Each row was made from one path, in order. Every step used is in the known rows, and no mark comes twice. Write each row's path.
In the rows, zero is written as 128.
Known rows:
detati-zafo: [113 136 118 151 146 127 135 155 116 140 115 113 108 145 112 141 137 136
 133 141 120 146 155 150  94 122 120]
mosakob-tepu-loga-degel: [144 108 154 123 117 132 169  96 127 106 106 125  73 128 211 117  88  94
 116 117 153  45 112 166  57 132 155]
nuki-degel-mosakob: [118 102 136 200 117 125 133 109 140 147 125 105 104 115  78 131  98 106
 105 124  95 136 119 164 134 132 119]
detati-degel-mosakob-tepu: [154  92 142 146 118 131  98 113 162 113 137  87  76  91 136 136  77 115
  94 127 137 155 127 185  83 142 128]
detati-degel-loga-tepu-mosakob: [156 126 117  86 149 131  83 141 139 160 106 143 147  99 108 136  93 185
 168 121 174 201 152 134  85 126 128]
zafo-tepu-loga: [145 133 136 156 139 119 124 138 126 118  99 160 132 125 185 129 110 125
 131 114 130 103  89 155  73 132 142]
degel-mosakob: [125 102 117 175 126 122 125 141 148 141 132 116 110  96 105 132 115 127
 121 138 125 164 119 158 144 121 121]
loga-degel-mosakob-tepu: [129 103 137 165  99 128 142  90 132 129 120 103  58 110 176 123  82  98
 100 132 146  89 126 171 107 123 139]
mosakob-tepu-zafo-detati-degel: [135 152 142  80 116 132 121 122 145  80 162  92 141 128 114 132 131 132
 137 117 129 148 148 136 129 155 127]
tepu-loga-degel: [123 111 144 129 111 127 165 119 125 112 107 142  84 135 158 120  99 109
 127 130 118  76  99 149  65 128 148]
tepu-mosakob: [129 115 114 132 141 124 157 152 128 158 106 120 153 109 136 134 121 188
 176 138 150 185 130 140 117 113 124]
loga-tepu-zafo: [119 140 124 138 159 126 108 147 133 122 108 149 213 117 121 138 119 135
 150 114 141 144 155 122 194 136 125]
degel-mosakob-tepu-zafo-detati: [143 141 128 123 118 122 131 121 152 100 181  96 143 105 112 126 149 124
 137 114 138 157 137 143 201 144 122]
degel-nuki-tepu-loga: [144  95 133 119 155 133 139 135 126 123 131 148 138 142 165 121 162 104
  99 135 121  83 106  96 155 119 129]
mosakob-tepu: [139 115 128 148 139 130 140 121 131 135 115 109 113 104 185 130 107 129
 122 130 164  94 140 157 121 118 132]
nuki-degel-loga: [120 133 130 170 116 128 129 106 132 146 123 142 107 125  88 120 110 104
 125 131 136  96 135 157 128 115 123]
mosakob-tepu-zafo: [134 136 135 144 132 125 137 123 145  93 130 125 176 114 169 130 121 112
 139 125 163 115 149 167 183 134 128]
nuki-tepu-zafo-detati-degel-loga: [149 164 116  85 108 125 110 139 142  83 189 146 175 143  51 128 171 121
 125 134 118 203 135  95 188 141 109]
nuki-tepu: [137 116 108 164 143 126 151 145 121 139 124 135 157 126 138 137 137 129
 107 141 133 154 124 112 166 116 114]
nuki-degel-loga-tepu: [122 137 129 160 147 132  97 107 121 172 101 148 134 118  98 126 100 115
 126 109 149  89 153 128 135 123 127]
loga-degel-nuki-tepu-zafo: [ 89 125 132 124 110 132 143 111 111 104 131 148 166 169 149 120 159  83
 102 149 101  77 134 100 207 118 124]
zafo-detati: [112 139 110 118 133 128 149 146 118 154 139 108 108 119 102 129 157 159
 149 134 114 132 132 100 124 121 123]
degel-nuki-tepu: [116 106 117 142 149 135 129 134 114 152 130 132 143 140 153 127 165 117
  97 150 122  98 130  90 185 106 116]

Which path is each row?
[134 118 147 171  97 116 126 109 126 113 105 149  73 128 175 120  84  96
 107 117 114 100  70 173  58 136 149]
zafo-tepu-loga-degel-mosakob
[141 108 134 134 117 126 178 121 114 106 117 149 114 150 164 125 120  99
  97 128 120 109  96 116 105 129 138]
nuki-tepu-loga-degel
[151 136 105 109 162 126 106 149 127 180 100 154 166  92 134 129 118 188
 181 120 196 174 152 124 135 108 128]
degel-loga-tepu-mosakob
[131 102 114 115 153 133 150 143 112 166 121 128 163 134 159 127 166 167
 138 147 135 153 132  91 172 104 116]
degel-nuki-tepu-mosakob
[128 116 124 111 110 128 110 138 150 132 164  85  78 107  53 136 128 145
 120 133  90 195 117 125  91 144 119]
zafo-detati-degel-mosakob
[134 123 125 122 114 130  93 131 153 121 133 140  95 109  93 128 104 124
 126 147 144 148 132 159  89 121 123]
detati-degel-loga
[124 154 147 151 119 121 138 125  94 110  90 145  75 179 181 128 104 105
 121 120 103  85 109 164   4 137 149]
detati-zafo-tepu-loga-degel
[130 157 105 117 130 122 157 153 121 103 170 129 206 144  91 134 186 135
 133 129 111 186 130  84 226 137 109]
nuki-tepu-zafo-detati
[156 150 112  48 146 132  92 146 131 168 133 123 133 104  82 133 128 206
 180 113 162 207 152  90  82 133 128]
zafo-detati-degel-loga-tepu-mosakob
[126 137 147 147 109 121 139 113 108 113  84 161  93 146 200 121  90 109
 118 117 123  66  85 155  42 132 154]
zafo-tepu-loga-degel
[109 164 116 100 155 127 118 150 123 134 137 127 199 123  94 135 159 156
 162 107 130 147 155  80 191 143 125]
loga-tepu-zafo-detati
[120 133 123  94 121 133 125 140 132 131 143  94  92 123  78 136 132 158
 134 136  95 156 130 110  75 138 124]
zafo-detati-degel
[121 145 138 122  86 123 148  95 135  99 165  96 106 127 129 118 131 102
 127 119 126 120 131 140 165 142 134]
loga-degel-mosakob-tepu-zafo-detati
[ 76 109 137 127 112 139 139 107 108 153 102 125  75 147 157 116 128 112
 115 154 106  28 131 117 105 105 137]
loga-degel-nuki
[166  92 165 174 124 128 143  86 153 109 133 103  89 110 147 123  85  82
  96  94 130  94 105 188  99 150 138]
nuki-degel-mosakob-tepu-loga
[ 95 106 124 135 118 137 148 109  96 146 115 132 102 160 165 119 147 100
  84 155 101  56 125  89 150 105 128]
loga-degel-nuki-tepu
[132 150 122  94 118 126 130 146 135  82 173 116 183 148  67 139 163 132
 118 130  91 209 133  90 171 152 110]
nuki-tepu-zafo-detati-degel
[117 180 130 118 133 128 107 111 123 137 147 145 184 135  54 122 146 120
 154  96 130 111 158  98 189 143 123]
nuki-degel-loga-tepu-zafo-detati
[135 117 120  53 136 138 130 142 115 151 154  94 128 146 107 131 179 189
 135 138 104 180 129  60 115 127 116]
zafo-detati-degel-nuki-tepu-mosakob
[106 125 154 127 113 130 117 104 103 130  89 159  77 159 213 110 116  99
 112 127 106   4  89 130  57 120 156]
zafo-tepu-loga-degel-nuki
[137  97 128  92 141 138 121 138 124 144 125 112 145 140 136 135 143 168
 124 145 121 178 131 102 120 120 118]
detati-degel-nuki-tepu-mosakob
[132  93 143 150 100 123 153 115 144 110 125 134  66 120 133 121  96  95
 111 126 115 117  88 163  86 134 143]
tepu-loga-degel-mosakob
[114 163 119 173 143 119 105 150  99 145  97 129 116 156 152 142 124 137
 126 130 116 135 140 158  66 127 124]
detati-zafo-tepu
[117 118 138 109 128 136  97 134 140  86 148 135 188 152 111 133 156  99
  97 145  96 143 136 109 190 137 113]
detati-degel-nuki-tepu-zafo
[107 161 118 111 124 123 146 149 133 111 159 121 171 131  81 128 167 147
 165 130 113 160 138 111 188 135 119]
tepu-zafo-detati
[128 178 109  88 145 125  96 144 133 132 151 157 193 116  81 124 164 144
 170 112 159 146 157  91 205 130 124]
degel-loga-tepu-zafo-detati
[134 136 109 134 157 128  89 136 129 169 104 161 142  98 128 127 117 135
 139 123 177 115 151 120 144 110 128]
degel-loga-tepu
